Every row comes from one small tree of marks. Brackets hold a mark, then the marks that hang from it, in alphabetical order. Every link used is in the known rows. Which tree was each row made from?
Known rows:
(H (N Q) (T E)): [ 22  -3  18 -13  11 -12   9   1 -23   7 -21  15   4 -25  -6  -6  16  -6
  25  -3  -2 -11 -35 -17   4  -3  31   9   3  21 -15  16 -33 -18  16 -23
  14  -6   0  10  -4  -8]
(A L (T (E (B H) N))): [ 28  14  19 -37   7  -5 -20  22  -2  27 -16  21   3 -33   1 -21  28  18
 -11  27 -21   2 -28  -6  -4   3   5  14   6 -12   1   8 -17 -22 -18 -27
  10   1  -9  -9 -28  -4]
(H (B A) (N E X)): [ 25 -16  37 -23  12   5  37  -9  -5  19 -20  -2   2  -2 -26   0   3 -23
  23   5   4 -14 -41 -19   0  -3  38  -9   3   6 -26  12 -32 -21  28 -32
  28   2 -32  25  -1  -1]
(Q (T (E B) (L A (X N)))): [ -7   5  21 -26  42  -1 -13   1 -43   8 -17  18   0 -48  -8 -13  20   5
  11  40  15  -1   2   6   6 -16  16  -8  -1  34 -22  33  -7  -2  19 -34
  -9  17 -18  -1 -25 -35]
(B Q): [ 16   4  23 -21   5   7  18   3 -15   5  -6   8  -9 -23  -9  -2   6  -3
  -7  -6  18  -6 -18  12  -1   4  18   9   8  14  -5  -1 -16   9  20 -12
   5  17  -4  -7  -8 -14]
(Q (T E)): [  7  -7  24 -18   5  10   0   5 -19   7 -10   9   3 -22  -9   0  12   0
   1  12  12  -8 -10  -5  10   3  15   8  13  16 -18  20 -24   0   7 -13
   3   0  -3 -13 -15  -2]
(E (B (H N Q) (L X))): [ 12   5   6 -25   9  13  12  12 -35  13 -11  26  11 -41 -11 -27  -3  -1
   7 -17   5   2 -20  -7 -14 -23  29  -3   7  22  -7 -12 -25 -15  25 -22
 -11   9 -42   1 -22 -33]
(A (L X) (T E)): [ -3  12  24 -26  21  17  -4  19   5  14  -7  13 -14 -29 -22  -3  39   9
   7  24 -24  -2  -9 -19 -13  26  12  -1 -10   5  -3  24  -5 -16  -9 -22
  10   5   3 -23 -25   4]
(A (T (E (B Q) N) (L X))): [ 23  20  19 -40  19 -10 -11  26 -30  20 -18  20 -13 -60  -8 -28  30  20
  -4  50  -8   6  -7   5 -13   1  19   6   5  23   9  14   6 -15   9 -42
  -3  12 -12  -2 -22 -28]
(A (L (X N)) (T E)): [ -8   7  27 -28  22   9  -9  10  -8  10 -20  23 -21 -30 -23   3  36  10
   8  22 -16  -8  -5 -20 -13  13  13  -6 -16   9  -7  32  -4 -13  -6 -30
  21   7  16 -17 -28  -8]
(N (Q (T (E B))) X): [  8   7  42 -20  31  -6  -3  18 -13  13 -32  20 -11 -28 -10  -6   2   2
  13  34  11 -17 -23   8   7   6  11  14  19  -4 -12   6 -27  -9  26 -11
   7   7  -8   0 -13 -12]
(Q T): [ -3  -8  30 -12   5  16   7  -4 -18   3  -7   6  -3 -18  -9   9  -1  -8
   2  -4  13 -10 -18  -2   2  -6  10   6  11   4 -14   7 -20  -6  16  -3
   3   4   2 -14 -17   0]
(X A (N (Q (T E)))): [  2  -6  50 -20  18 -13  -7  -4 -41   6 -36  19  -9 -30 -12  13   4   4
   0  11  27 -19   0   5   8  -8  11 -10  -1  20 -32  12 -21  -7  23 -12
  16   2  21   3 -13 -10]
(B (E N) H (X A)): [ 23  -4  28 -19   0 -18  16   1 -12  32   2  10  23 -34  15 -23   4 -16
 -24 -21  38  -5   1  11  22 -21  12  -6  -8   6  -3 -30 -25  -8  14  -7
   3  10 -12 -11 -10 -22]
(N (Q (T E)) X): [ 10   1  44 -25  25   0   6  10  -9  13 -23  11  -1 -21 -12  -3   5  -4
  17  20  12 -24 -13  -1  15  21  15  12  14  -2 -11  12 -34  -7  22  -7
  15   2  -3 -12 -11 -10]
(T (E (B Q) (X (A L) N))): [  9   6  45 -32  28 -16  -6  11 -30  15 -43  23 -35 -44 -17 -13  22  10
 -21  24  24   6   6  26   0 -18   4  -3  -3  14 -21 -12  -8  10   3 -31
  -1  28   8  18 -26 -19]
(B A): [ 14  -8   7 -15  17  17  12  -3  -3  11   3   6  -2 -16 -12  10  14 -10
  -2  -4  16  -6 -21   0   2  -2  14   3   9  10 -21   1 -17  -2  10  -7
  -9  10 -13  -1  -2  10]
(N (E B (X (A L))) (Q T)): [-28   6  73 -33  25 -13  -8   7 -25  11 -44   7 -26 -25 -21   2  -1  14
  -1  20   5  -3 -23  12  -1 -12  -9  -7  10 -17 -25 -26 -18 -17  22   4
   8  23  10  20 -41   7]
(Q (T (E (B (L A))))): [  6  -4  13 -22  20   1  -7  12 -31   7   1  -8  30 -34  15 -11   6   6
   5  20  17  19 -11   8   9  -4   6  10  20  11 -17  11 -18  -6   2 -16
 -20  12 -36   2 -22 -23]
(A (L (X (N (E B) Q) T))): [-35  10  56 -24  23  -6  -7  -1 -41  -4 -42  27 -28 -17 -21  10   6  15
  21  19  -4 -19 -34   1 -11  -5  17 -12  -5   1 -22  -9  -8  -8  30 -14
  41  26   9  19 -32 -16]
(N (E (X (A L))) (Q T)): [-26   1  76 -38  18  -9   1  -2 -21  12 -35  -1 -18 -19 -22   6   2   8
   3   8   5  -9 -14   4   6   5  -4  -9   5 -14 -25 -21 -25 -17  18  10
  15  19  15   9 -38  10]
(B A E (H (N Q X) T)): [ 36 -13  24 -25  20 -12  35   0 -13  30 -14  16  22 -35  -9 -20  12 -22
  28 -26  22 -29 -29   3  22 -17  40   8  11   0  -7 -23 -59 -36  24 -13
  29 -10 -39  -5  -6 -15]
(H N Q T): [ 16 -12  19  -6  -3   8  17  -3 -34  11 -18  25  -8 -18 -10  -8   8 -15
  25 -31  -7  -3 -29 -15 -16 -25  35  -5   1  19  -7   7 -33 -22  15 -25
  12   2   5   6  -5 -21]
(L (X E N T)): [-27 -12  32   4  12   9   8  -8 -54  -8 -20  32 -23 -21  -7  18   8 -19
  13  -6  12  -9 -11   7 -13 -11  24 -14  -6  40 -27   0 -13   7  27 -13
  20  20  18  -6 -14 -23]
(T (L X)): [ -1   7  15 -15  28  18   8   0 -12   6   2  12 -11 -29 -17  -9  18 -13
   1   9   3 -10  -1  -4  -6   9  22  -1  -9  18 -13  18   3   6  30 -15
  -7  15  -9 -14  -9 -10]
(H T): [  1 -12  15   2   9   4  16   2 -12   6  -7  11  -4 -18   3   6  13 -17
   5 -16   3   1 -23  -3   1  -9  17   5   1   4 -12   7 -19  -5  20  -7
  11   3   6  -5  -8   1]
(L (X (A (T E)) (N Q))): [ -6  12  38 -22  32 -10  -6   7 -25  12 -32  27 -24 -40 -14  14  24   9
   1  24   4 -13   3  -2 -14   3  12 -18 -16  22 -17  22  -2 -16  25 -19
  16   6  25   0 -14  -9]
(X (A L)): [  1   1  44 -11  21  12   5  -5  -3  10  -8   2 -16 -13 -13   4  14 -12
 -16  -5   1  -4  -4   1  -9   9  12  -8 -16  -3 -23  -1  -6  -2   4  -7
   5  11  12  -3  -5   7]
(T (E (B (H N Q))) (L A)): [ 45  13   5 -35  16   2  -9   3 -38  32  -9  31  18 -37  -5 -44  25   4
  11  10   2   0 -18   6  -8 -12  37   3   5  34 -15  25 -30  -7  17 -44
 -13  16 -44   9 -10 -48]
(Q (T (E (B H) N) (L X))): [ 14   8  17 -36  21  -3 -10  14 -31  20 -16  21  12 -54  -6 -32  14   6
  -9  34   6  -6  -4  -3  20 -11  15   5  14  23 -10   7 -18 -11  12 -25
  -7  -3 -32 -12 -29 -17]
(A (T (L (X (E (B Q)) N)))): [ -6   9  36 -14  12  -6 -10  18 -54   5 -27  40 -36 -52 -17  -3  21   9
  11  23   7   1 -19  18 -37 -16  19  -7  -7  37  -8  13   9  -7  34 -35
  15  32   9  -8 -28 -42]
(X A N (T E L)): [ 16 -14  45  -9   9   1 -10 -15 -63  14 -20  21 -10 -25  -5   2  28 -13
  -5  16  29 -11  20  18  -9  -4  36 -10 -20  29 -38  20   1  12  30 -38
  18  16   6   5   1 -25]
(X (E (B A) N)): [ 11  -7   7  -9  18  -4  -2  12 -21   5 -12  17  -9 -22   4  -2   3  -8
  -5  13   4   8 -37   5  -3 -22   3   0  23  24 -24 -17 -20  -9  -1 -11
 -19  12  -3  18  -6  -3]
(B X): [  3  -3  21  -2   2   7  11   1   0  14   5   9   0 -16  -4   3   8 -15
   1 -12  26   0 -25  -4  -1   0  11   4 -11   4  -7   1  -8   4  23 -11
  -4  25   0 -11  -9 -11]

Write each row's tree:
[  7   1  49 -29  26  -6  12   1 -10  10 -22   3  -4 -19   0  -3 -14 -12
  11  10   2 -22 -21  -5  14   7   5   8  18 -16   3  -8 -31 -23  16   1
  10  -1  10  -5 -12 -10] | (E (N (Q T) X))
[ 16  -7  55  -3 -10  -7  12  -4 -75  13 -28  27  -8 -41  -4  -2   2 -14
  -6 -13  32  -1 -26  34 -19 -29  42  -5   0  44 -29 -36 -28  -5  29 -28
  21  19 -17  11  -7 -30] | (X A (E (B (H N) Q)) T)
[  6  -9  30 -31  13   1 -10  -2 -41  12 -23  22  -9 -36 -14 -12  20  -1
   4  21  27  -9  10   5  11 -14  10   7   7  17 -21  25 -14   8  19 -28
  -6  15   2  -8 -31 -19] | (Q (T (E (X N)) L))
[ -3  11  11 -22  43  14  11  -7 -11  10  12   1   2 -30  -4 -11  22 -14
   6  11  -1   1   0   2   0  13  18  -5 -10  21 -11  23  -2   3  23 -15
 -18  21 -18  -9  -9 -20] | (T (L A X))
[ 26  12  33 -33  25 -12  -2  15   2  22 -22  13  -8 -22   5  -7  17   2
  10  34 -16 -14 -18  -7  -2  26  10  14   8 -14  11  17 -22 -23   8 -17
  13  -1  12  -4  -7 -12] | (A (T (E (N Q X))))
[ 12 -12  33 -30  -7  -7  22  10 -38  18  21 -19  48 -45  13 -22   0   0
  15 -22  53  12  -7  23  19  -7  11   5   8  10   7 -25 -27 -14   9 -10
   0  29 -43 -23 -31 -51] | (B E (L A) (Q T) X)
[ 19  -8  17 -29  24  -9   9  29 -17  23 -25  15 -12 -50 -19 -19  40   9
   5  16  12  18 -21  17  16 -13   7   9  14  10 -14 -28 -27 -14 -12 -28
  -3  20 -25  10 -31   2] | (H (T (E (B (A L) Q) X)))
[  9  12   4 -27  43   9   4   2 -11  14   9   4   9 -33  -5 -19  34  -6
   5  28  -2   1   8  -2   8  22  23  -3  -8  31 -15  36  -7   8  16 -24
 -18  17 -25  -9  -7 -21] | (T E (L A X))
[ -5  -5  12  -6  28  -3  17   4 -31  18   5  17  17 -42   7 -18  27 -23
  14 -13  -1  10 -12   9   7   4  23 -11 -11  37 -18   9 -28  -8  27  -9
   5  18 -25 -21 -21 -28] | (B (H (T (L A (X E)))))
[ 28  -9  39 -24  19  -2  19   6 -35  20 -22   8 -10 -32   1  -5   3 -12
   1  21  23  -4 -22  28   5 -11  27   9  19   2  -1 -39 -23 -14  11 -25
  10  17 -25  15  -1 -18] | (E (B A Q) (N (X T)))
[ -5  -2  43 -18  22  -9 -10 -10 -57   0 -13  17   1 -27  -1   0   3  -5
  28   3  15 -12 -20  13  -4  -2   8  -9   1  28 -28  19 -20 -10  28 -10
   8  26  12  -6 -23 -40] | (X E (N (Q (T (L A)))))
[ 17 -10  13 -10  -4   6  15  10 -23  24 -12  34   5 -24  -3 -11  13 -10
   7 -36   2  -2 -20   3   1 -14  22  -1   5  10  -7  -2 -38 -13  25  -9
  20   6  -9 -14 -17 -17] | (B (H Q T))
[-12  -4  48 -12  26  14   7  -5 -34  10 -10   4 -11 -40 -20   0  11 -15
  -5  11  17  -8  15   2  -3  -4  19 -17 -12  22 -24   5   1  -8  31 -11
  -4   8  -2 -15 -13  -5] | (Q (T (L (X A))))
[-18  -8  37 -21   1   6  10 -10 -31   8 -19   8 -14  -6  -3   8  10  -6
   5   3  13  -3 -16  12   0  -5  18   7  13  -1 -16  -8 -20  10  31  -3
  12  26  -2  10 -25  -3] | (N (E (X T)))
[ -6  -1  49 -29  -6  -6   5   8 -34   4 -30   7  -8 -25 -14   3  -8  17
   2  15  21  -5 -36  15  -1 -17  17   6  24   9 -11  -6 -23  -1  30 -11
  20  17 -12   8 -30 -16] | (N (E (B (Q T))))
[ 27 -27  20  -2   6  -2  22  25  -4  31   1   5  17 -28 -19 -11  40 -14
  23  -8   8  14 -34 -17  14   5  13 -14 -19   8 -25  -2 -17 -32  -8 -38
  26  14 -26  -1 -18   7] | (H (B (A L) X) (T E))
[-15  11  21 -19  35   0   9  -3 -16  -4 -21  25 -21 -25 -15  10   2  -2
   8   0   8 -22 -17  -5  -1  -3   9  -6  -3  16 -13   8  -9   0  34  -5
   8  13  16   0 -14 -12] | (L (X (N Q)))
[ 11   3  44 -19  12   7 -10  10  -5  21 -12   8 -15 -23 -14   3  36   4
 -10  19 -12   2   0  -4 -20  20  13  -5 -17  -2 -17  19  -4 -16  -7 -23
  14   6  14  -9 -11   6] | (X (A L (T E)))
[  8  -1  39 -21  10  -3  -4  -2 -69   8 -30  31 -30 -43  -8 -10  15  -2
   1  14  36  -2  -6  41 -12 -31  21  10   4  14 -11 -14   2  12  37 -36
   6  42  -5  10 -26 -38] | (E (B Q) (X N (T L)))
[ 25   7  23 -34  31  -6   3   5   6  27  -6  -2   6 -21  19  -9  22  -8
   5  36 -16   4  -6  -3   3  21  12   8   5  -6  12  29 -25 -19  -7 -22
  -1   4  -3  -5  -4 -21] | (L (A (T (E (N X)))))
[-19   6  30 -25  37 -11   8   3 -32  -2  -9   4   5 -32   7  -4  -8  -5
  18   8  -9  -1 -25  -3  13   4  -6 -13  16  30  -8  -8 -32 -25   4   9
  -9  10   9  -3 -24 -18] | (L A (X (E (N (Q T)))))
[  3  -5  28 -15  11  16   3  -8 -41  11  -4  15 -15 -24  -6  -7  22 -18
   3   3  16  -4   2  19  -7  -3  19  11   1   3 -14  -4  -2   9  30 -18
  -6  30  -6  -6 -17 -13] | (E (X (T L)))
[ 16 -12  47 -23  25 -12   1  15 -29  18 -24  -8  11 -37  15 -12  -8 -11
 -13  32  17   9  10   8  12  -6  11   1  13  -2 -14  -9 -20 -13   6 -18
  -9  -3 -18  10  -7 -19] | (Q (T (E (B L) (N (X A)))))
[ 31   9   9 -23  20  -7 -17  11 -21  14 -11  17  -3 -28   5 -27  18   3
 -12  40  -2   0 -11   0   1  -5  15  14  10  13 -12  20  -2   6   9 -33
 -17   8 -10  11  -5 -18] | (T (E B N) L)
[  6 -12  15  -4  13  -2   1   2 -16  15 -11  23  -9 -27 -10  12  10  -6
   5   1  46   1 -34   5  -3 -34   9  -4  -6  10 -20 -10  -5  -3  22 -25
  -5  29  -9  10 -13 -13] | (E (B A (X N)))
[-13  -3  80 -25  20 -10  14  -6 -18  16 -37   0 -10 -11 -13  14 -11  -7
   8  14  17 -22 -12   6   5  11  17  -9   4  -9 -21  -4 -31 -12  45   7
  30   7   6   7 -12  -6] | (N E (Q T) (X A))
[-10 -13  26   1  12   0   5   9 -59   8 -26  47 -23 -34 -14 -11  20 -15
  27 -18  -4  -1  -5  -1 -19 -19  26 -24 -12  47 -22  15 -16  -8  34 -24
  19  20  19  -9 -19 -42] | (H Q (T (L (X E N))))
[-14  -9  20  -8  12  22  17   0 -38  -2   5  -1   9 -26   1   5   7 -15
   6  -9  13   2  -1   3  -6   8  23   0  -1  12 -13 -12  -5   0  22  -8
   2  15 -21 -11 -14 -13] | (B (L (X T)))
[ 21  -5  52 -10  -9   3   9  25 -20  39  -6  22  -7 -25 -19 -20  27  -7
  10 -24  -1   5 -10   2 -29 -12   8 -32 -25  -7  -6  -9  -1 -44   5 -33
  33  26   4 -12 -24 -25] | (H (B E (X (A L T))) Q)
[  3 -15  25   1  -8   6   4  14 -14  23   5  16  -2 -25  -9  15  25  -9
  17  -7  20  11 -38   0 -20  -1   8  -5  -7  17 -13  -6 -12 -22  11 -14
   2  29   2 -17 -17  -4] | (B (A T) (X E))
[ 13   6  27 -24   6  13 -12  13   3  15  -6  11  -9 -18 -14  -3  38  10
   4  17 -20  -2 -17 -13 -16  25  12   9  -6  -6  -7  29  -9 -14 -12 -24
  14   7   7 -17 -19   2] | (A L (T E))
[  7   4  37 -29  12   2   0  11 -42  12 -21  15 -19 -50 -16 -18   8   4
  -1  18  28   2 -11  29  -1 -23   6  14  18   7  -6 -13  -8   0  29 -22
 -14  30 -16  -4 -35 -21] | (E (B (Q (T L))) X)
[ -2 -19  52  13 -14  -1  11  -2 -46  25  -4  22   7 -25   4   9  10 -28
  -5 -27  41   5 -14  24  -5  -4  24 -14 -20  28 -29 -30 -21   0  33  -8
  19  30  -5 -15  -9 -19] | (B H (X A E T))
[ 28   5  10 -57  14 -16   6  17 -25  23   2 -14  23 -48  24 -25  21  12
  -3  22   3  30   1  14   8  11  -2  16  18   4  17  -2 -19 -16 -15 -22
 -22  21 -22   1 -32 -33] | (B (L (A (T (E N X)))) Q)
[-12 -12  84 -15  13   6  14 -13 -21  18 -27  -2 -17   2 -13  11  12 -19
   3  10   3 -12  -3   9  -8  22  33 -11 -17 -15 -24  -9 -19  -1  24 -11
  43  18   2   7  -6  -6] | (N E (X (A L) T))
[ 11   0  53 -38  21  -2  15  13   0  21 -27   2 -13 -18 -28  -6  12   7
   7  27  11  -6 -34  12   2  10  24   5   9 -10 -13 -18 -28  -6  13 -18
  24  24 -29  14 -18 -10] | (N (E (B (A L) Q)) X)
[  1 -10  64  13  21   2  -3   0 -55  17 -24  23 -27 -24   0   1  13 -33
   1  19  18  -2   0  35 -28  -3  34  -7 -12  16 -33 -10  -2   5  43 -24
  12  30  -1   5   8 -29] | (N (X A (E B) (T L)))
[ 31  13  39 -32  19 -17 -19   8 -28  25 -17  11  -5 -36   2 -12  27   7
  -6  34  -8  -6   2   1 -14  16  12  -2  -6   6 -10  18   2 -23  14 -26
   3   4  15   3  -5 -11] | (X (A (T (E (N Q)) L)))
[ -3 -11  36 -19   6 -22   4   8 -40   8  10 -14  38 -32  26  -8 -15  -8
  24 -12  20  20 -32   1  14   7  -8  -4   7  13  -6 -24 -28 -28   3   4
 -12  26  -9  -6 -29 -37] | (B (L A) (X (E (N (Q T)))))
[ 18 -16  64 -18   6 -14  24 -16 -29  33 -29   6  10 -25  -9 -12  11 -28
  10  -5  14 -13 -10  -1   1  -4  57  -7 -20   5 -20  10 -37 -14  49 -26
  39  -1 -25   7  -3 -21] | (B (H (N E (X A)) (T L)))
[ 24  -4  26 -32   6   0 -10   2 -32  13  -7   5  12 -29  -1 -20  13   0
   0  26   4  -7  -1  -8  14   3  16   9  12  16 -12  22 -16  -7   2 -26
  -4  -3  -6  -9 -14 -14] | (Q (T (E N) L))
[ 14   0  33 -33 -10  -9  11   2 -39   1 -18  -4  10 -25  -6 -11 -10  11
   7   5  19   6 -38   3 -13 -15  36  13  14  13 -10  -7 -20   0  28 -25
   8  17 -35  25 -20 -31] | (H (N (E (B L Q))))
[ 24   2   7 -37  18   0  16  16 -14  26 -15  21  -5 -49 -14 -14  14   4
 -17   1  38   4 -23  33  14 -25   5  15  25  10 -11 -37 -28   0  19 -11
 -16  26 -41   2 -28  -3] | (E (B A H Q) X)
